Known rows, with every step that occurs:
n > b > k: [7, -2, -13, 4, 20, -18, -8, -7, 41, -4, 25, -23, 34, 21, -26, 3, 19, 22, 54, 31, -15, 46]
p > k > b: [3, -42, 0, -14, 6, -8, 25, 36, 67, 17, 2, -39, 25, 13, -4, 29, 65, 29, 11, 35, -17, 11]
a > e > v > n > b: [7, -10, -64, -6, 21, 1, 30, 6, 57, 8, 3, -17, 43, -7, -29, -2, 24, -43, 46, 55, -36, 27]
n > b > k > a: [5, -12, -18, 30, 3, -21, 7, -7, 57, 6, 35, -45, 38, 39, -19, 7, 33, 23, 55, 29, -14, 42]
v > k: [10, -16, -13, -27, 18, 17, -8, -20, 46, -23, -17, -8, 6, 10, -13, 11, 26, 3, -5, 26, 4, 3]
p > k > a > e > v > n: [-11, -50, -61, 12, -4, 14, 72, 19, 87, 45, 17, -53, 52, -35, -9, 28, 69, -30, 18, 18, -45, 13]
g > k > a > e > v: [22, -26, -48, 27, 18, 2, 45, -14, 97, 52, -5, -38, 44, -38, -9, 30, 69, -12, 41, 35, -25, 17]
g > n > b > k > a > e: [32, -17, -42, 49, 22, -43, 35, -2, 81, 18, 43, -55, 47, 25, -14, 20, 26, 1, 60, 85, -38, 48]
p > k: [-23, -28, 8, -28, 8, 20, 13, 16, 39, 15, 7, -27, 37, -7, -4, 10, 57, 18, -8, 12, -14, 24]
b > k: [10, -19, -8, -10, 21, -3, 7, -10, 50, -8, 15, -10, 8, -5, -15, 12, 36, 24, 29, 19, -21, 35]
g > k > b: [43, -15, -23, 0, 20, -19, 16, 10, 80, -6, -16, -25, 16, 4, -13, 24, 47, 37, 27, 54, -13, 21]
g > k > a > e: [23, -19, -34, 30, 10, 0, 27, 10, 84, 7, 10, -45, 39, -11, -11, 26, 52, -4, 39, 66, -23, 10]
e > v > n: [8, -18, -51, -38, 9, 24, 39, -17, 54, 6, -16, 3, 0, -23, -15, -14, 41, -14, -8, 10, -25, 31]
g > n > b: [16, 6, -20, -19, 24, -11, 13, -12, 29, -5, 1, -17, 26, 33, -6, -18, 13, 6, -4, 73, -12, 57]
k > g > n > b: [4, 6, -46, -18, 18, -25, 30, -32, 25, -19, 13, -9, 18, 41, 10, -20, 20, -5, 5, 63, -10, 37]
e > a: [-6, -11, 4, -22, 16, 22, -2, -5, 37, -11, -17, -13, 2, 17, -32, 2, 56, 2, 1, 8, -7, 27]
p > k > g > n: [-13, -29, -37, -27, 11, -11, 52, -19, 41, 6, 12, -20, 25, -2, 22, 4, 50, 5, -24, 27, -20, 28]
v > n > b > k > a: [12, -11, -56, 33, -1, -21, 23, 0, 65, -22, 39, -39, 33, 34, -31, 3, 11, 12, 50, 38, -34, 51]
g > n > b > k > p: [45, -9, -39, 4, 40, -57, 28, -29, 53, -22, 14, -4, 19, 47, -17, -5, 18, 0, 48, 44, -30, 71]
a > e: [-1, -23, -10, -15, 18, 15, 13, 13, 50, -9, 4, -20, 13, -2, -4, 13, 41, -15, 22, 68, -23, 2]
g > n: [17, -13, -15, -31, 20, 5, 27, -16, 44, 0, -12, -6, -1, 6, 3, -13, 34, 9, -32, 54, -14, 44]
n > b > k > p: [20, -10, -27, 5, 34, -43, 6, -15, 47, -34, 20, -2, 26, 56, -25, 0, 22, -1, 71, 22, -21, 47]
b > k > a > e: [9, -39, -23, 32, 11, -11, 31, 6, 85, 9, 39, -44, 23, 2, -13, 31, 51, -2, 56, 47, -38, 10]
g > k > a > e > v > n > b: [31, -10, -89, 44, 10, -15, 48, 1, 90, 23, 8, -44, 71, -12, -32, 12, 37, -25, 65, 55, -38, 37]

Rows:
[0, -1, -73, 9, 10, -34, 21, -21, 45, -56, 41, -8, 26, 24, -21, -5, 5, -4, 58, 29, -36, 35]
v > n > b > k > g
[33, -25, -83, 19, 38, -46, 48, -12, 85, -18, 20, -1, 39, 9, -37, 13, 28, -45, 97, 31, -55, 42]
a > e > v > n > b > k > p
[5, -16, -100, 16, 22, -35, 46, -23, 72, -10, 38, -11, 40, -15, -20, 15, 23, -37, 90, 30, -48, 20]
a > e > v > n > b > k > g
[0, -28, -22, -24, 23, 17, 29, -9, 62, 36, -6, -12, 16, -31, -8, 16, 60, -27, 25, 35, -25, 6]
a > e > v
[6, -17, -73, 21, 7, -4, 48, 5, 73, 20, 19, -41, 46, 12, -21, 4, 37, -43, 44, 53, -33, 20]
k > a > e > v > n > b
[-24, -36, -2, -1, -9, 13, 29, 14, 55, 24, 18, -51, 37, 8, 2, 16, 70, 15, -6, 11, -11, 16]
p > k > a
[-10, -4, -41, 8, 19, -33, 5, -26, 40, -25, 37, -15, 27, 31, -8, 1, 23, 7, 67, 22, -16, 26]
n > b > k > g
[9, -28, -38, -5, 2, 15, 22, -41, 74, 42, -17, -24, 16, 4, -11, 21, 55, -8, -2, -8, 5, 0]
e > v > k > a
[16, -10, -85, 1, 37, -35, 36, -52, 64, 23, -2, -10, 41, 10, -7, 17, 28, -46, 37, 56, -15, 11]
a > e > v > k > g > n > b
[13, 8, -58, -12, 23, -30, 10, -52, 35, -28, 0, -6, 24, 48, -4, -4, 7, -16, 5, 52, 3, 23]
v > k > g > n > b
[4, -29, -15, 16, 0, -6, 21, -11, 68, 3, 27, -33, 7, 9, -10, 17, 46, 24, 29, 14, -18, 30]
b > k > a
[-1, -37, -36, 3, 8, 13, 45, -9, 79, 53, 5, -37, 17, -9, 0, 24, 71, -29, 24, 34, -18, 0]
k > a > e > v
[29, -10, -62, 7, 26, -40, 24, -8, 56, -60, 24, 1, 19, 48, -35, -9, 5, -13, 70, 28, -41, 57]
v > n > b > k > p
[36, -25, -84, 28, 9, 5, 61, -4, 104, 19, -4, -34, 42, -42, -20, 16, 55, -26, 35, 42, -42, 23]
g > k > a > e > v > n
[18, -18, -53, -9, 22, -30, 40, -47, 60, -16, 26, -3, -3, -1, 10, 4, 32, 11, 12, 31, -27, 38]
b > k > g > n
[3, -10, -46, -32, 17, -11, 42, -39, 39, -21, 7, 2, -12, 9, 22, -14, 40, -6, -23, 47, -18, 22]
k > g > n
[7, -29, -31, 16, 7, 9, 16, -3, 77, 0, 4, -37, 21, 18, -10, 35, 40, -23, 23, 60, -9, -19]
v > k > a > e
[22, -42, -77, 31, 6, -8, 62, -9, 110, 21, 27, -33, 23, -31, -20, 28, 48, -22, 53, 23, -52, 24]
b > k > a > e > v > n
[-19, -51, -27, 11, 1, 12, 52, 13, 83, 71, 18, -57, 55, -27, 0, 39, 90, -17, 21, 10, -24, 2]
p > k > a > e > v
[-17, -7, -41, -13, 14, -30, 34, -11, 31, 6, 24, -30, 52, 24, 8, -3, 38, 2, 2, 39, -16, 43]
p > k > g > n > b
[39, -40, -45, -1, 30, -17, 24, -7, 97, 26, -23, -20, 15, -3, -19, 49, 57, -21, 40, 52, -16, -22]
a > e > v > k > b
[4, -3, -55, -22, 14, 7, 24, -12, 39, 2, -3, -7, 33, 3, -28, -21, 24, -19, 17, 21, -22, 45]
e > v > n > b
[1, -8, -93, 2, 19, -33, 36, -40, 57, -15, 31, -2, 27, -2, -20, -1, 24, -10, 63, -1, -32, 41]
e > v > n > b > k > g
[7, -38, -67, 6, 2, 11, 64, 2, 88, 19, 11, -29, 16, -17, -8, 7, 53, -40, 21, 42, -41, 7]
k > a > e > v > n
[-38, -29, -22, -26, 5, 0, 28, -5, 35, -7, 21, -19, 28, -2, 15, 10, 59, 8, 2, -1, -12, 4]
p > k > g
